Each row comes from the steps of one path. Every step used is in the known rows, and no mark comes twice. Write the path behind each row, first mark first.
Known rows
fegu pido ruba: [-82 -20 -36  18 -23  19  40 -14 -38 -24  -4  -3 -32  18   4  40 -12  -4
  -1 -18]
dudire ruba fegu pido vuvik sepe: [  3 -24   0 -18  19  16  16 -16 -10 -18 -17   3 -37  31   4   5 -16  17
   0 -39]
fegu pido vuvik ruba retu: [-75 -16 -28   6  14   8  36 -14 -45 -25 -16  14 -39  13   6  16  -8  -4
   4 -15]
vuzas ruba: [ 74   3   0  43  -9  14  -2 -30  -9 -20  -1  -2  13  -2 -17  29 -29  10
   0 -16]
ruba retu: [ -9   0  29 -16  -4  28 -14  -7  -5 -14  21  10 -32   3   5 -10 -11   0
  10  -1]
sepe vuvik: [  4  -2  33  17  -2   0  52 -25   9   4   8  20 -48  18   5 -11  -4  -1
   4 -41]
vuzas ruba retu: [ 67   9   7  25  -6  27 -18 -29  -9 -20   7   7  -3  -2 -13  18 -29   4
   8  -3]
sepe vuvik pido ruba fegu: [ 13   2   0  18  -9   7  56 -24  12   0  -3  32 -58  14   6 -29 -13   4
   7 -37]
fegu ruba pido: [  4 -22   9  13  19  30 -34 -22 -14 -24   6 -12  23  36  11  49 -35  10
  13  -8]
retu ruba pido vuvik sepe: [ -8 -24  14  37  38  12  -9 -34  -6 -28  -5   1 -17  36  13  21 -38  23
  12 -18]
fegu ruba: [ 37 -23  15  23  18  18 -36 -15 -16 -32  12 -16  20  13   0  35 -31  11
   9 -13]
ruba pido: [-46  -8  12  -5  -8  26  12 -17  -3  -2   3   2  -4  35  16  24 -16   7
   3 -13]
fegu ruba vuzas: [ 53 -14   7  22  13  20 -34 -27 -19 -20   4   7  24  39   1  37 -42  25
  11  -4]
sepe vuvik pido ruba retu: [ 14   8   3  27 -11   3  55 -22   2   0   4  32 -67  15   8 -29 -12  -2
  10 -30]
pido fegu: [ -4 -16   6  -7 -21  34  21 -22  15 -21  40 -17 -24  -9  -2  22 -19  24
 -11 -31]
sepe vuvik pido: [ 23   6  11  27   1  -6  58 -20  15   3   0  31 -45  16  12 -37  -4  -2
   7 -41]
retu ruba fegu pido: [-28 -36   1  -2  28  31 -25 -23  11 -33 -13   3  -5  19  11   4 -39  19
  13 -28]
retu ruba pido vuvik: [-24 -28  11  32  28  18 -17 -28 -10 -29  -9   7  -9  31  12   9 -45  19
  13 -11]
dudire ruba retu: [ 32 -10  22 -10  -8  13  -9  -7 -17 -12   7  -3 -43  24   4  -8 -21   9
   5 -20]
ruba fegu pido vuvik: [-75 -26  -8 -35  18  40  12 -11  -1 -24 -19  25 -12   6   5  -8 -14   6
   5 -19]
pido ruba: [ -9 -12  -4  28 -39  16  17 -12 -31 -21  14  -9 -38   1 -13  31 -25  15
  -5 -10]

Which path is each row?
[ 41   4  -5  33  -8  26   0 -37  -7 -12  -6   2  17  20  -6  42 -33   9
   4 -12]  vuzas ruba pido
[ 21 -25   3   3  -2  40 -10 -28   7 -34  41 -26  -4  -2  -2  43 -34  27
  -4 -27]  pido fegu ruba
[-18 -34   3   8  46  24 -14 -30   7 -37 -14   6 -17  21   9   9 -34  23
  12 -29]  retu ruba fegu pido vuvik sepe
[-64 -15 -36  15  10   3  45 -20 -47 -19 -23  21 -28  26   4  22 -13   6
   2 -18]  fegu pido vuvik ruba vuzas
[  2  -7 -10  -9 -13  11  24 -29 -13  -4   9 -20 -33  22   3  55 -23  30
  -5 -37]  vuvik ruba pido fegu
[-71 -14 -43  18 -26  21  42 -22 -40 -16  -9  13 -29  36   4  41 -20   6
   1 -12]  fegu pido ruba vuzas
[-72 -19 -32  15  12   1  44 -14 -45 -25 -20  10 -31  13   4  21  -8  -1
   1 -22]  fegu pido vuvik ruba
[ 30 -17  21   5  21  31 -52 -15 -15 -32  19  -6   3  13   4  25 -32   5
  17   0]  fegu ruba retu
[ 20   3   5  18  -4   6  65 -27  25  -1  14  24 -53  10  11 -29  -8   5
   2 -47]  sepe vuvik pido fegu
[ 41   8  15  16  -5 -14  58 -39  -6  16  -4  27 -58  38   1  10 -15  19
   4 -47]  sepe vuvik ruba vuzas
[ 37  -5 -16  17  21  30   8 -39  -2 -26 -17  12   3   5 -13  31 -24  13
   3 -23]  vuzas ruba fegu pido vuvik sepe
[  4 -19   3 -10 -15  23  16 -22  -6  -7   8 -15 -31  41  10  23 -29  21
  -4 -34]  dudire ruba pido fegu
[ 32  -2   3  23   6   8  49 -30  22  -7  13  19 -43  14  11 -18 -16   6
   6 -45]  sepe vuvik pido fegu ruba
[ 26   9  -5  35 -15  -2  64 -28   1   6  -3  39 -57  28   6 -23 -16   7
   6 -32]  sepe vuvik pido ruba vuzas
[ 65  -3   2   9   0  34 -15 -31  10 -20  -9   8  17  -5 -18  18 -33  17
   3 -18]  vuzas ruba fegu
[ 12 -14  11  11  11   4  21 -20 -23  -9  -8  -2 -37  46   8  17 -21  18
   0 -28]  dudire ruba pido vuvik sepe
[  7  -3 -13  28 -43  18  20 -24 -34  -9   6  14 -33  26 -12  33 -36  28
  -3  -1]  pido ruba vuzas
[ 39  -7 -19   9   3  28  -3 -14  12 -28  22   0 -10  -3  10 -10 -27  16
   5 -19]  vuvik pido fegu ruba retu
[ 15 -21   8 -10   1  49 -21 -28   8 -34  46 -19 -16  -1   1  36 -35  22
   2 -18]  pido fegu ruba retu
[ -8 -15 -15 -28   4  10  15 -18 -13 -11 -15  -5 -27  10  -1  31 -15  22
   1 -40]  vuvik ruba fegu pido
[ 15  -4 -26  11 -18  19  15  -4  -2 -19  -5  14 -23  -3   0 -21 -24  16
   2 -14]  vuvik pido ruba fegu
[ 55  -7   8   8 -16   2   9 -19 -21   0  -9  11 -22  50   1   4 -32  29
  -1 -24]  dudire ruba vuzas
[-87 -16 -32   6 -20  29  30 -13 -37 -24   1   3 -44  18   7  33 -13  -8
   5  -9]  fegu pido ruba retu
[ 38   1 -12  25 -13  38   7 -44   2 -16   7  -6   9  15  -7  50 -38  17
  -1 -18]  vuzas ruba pido fegu
[ 24  -3 -20  11 -12  18  27 -10  17 -19  19   1 -16  -8   8 -20 -17  18
  -5 -28]  vuvik pido fegu
[ 33   6 -33  35 -28   7  26 -12 -17 -11  -5  23 -22  16   1 -12 -29  21
   1  -7]  vuvik pido ruba vuzas
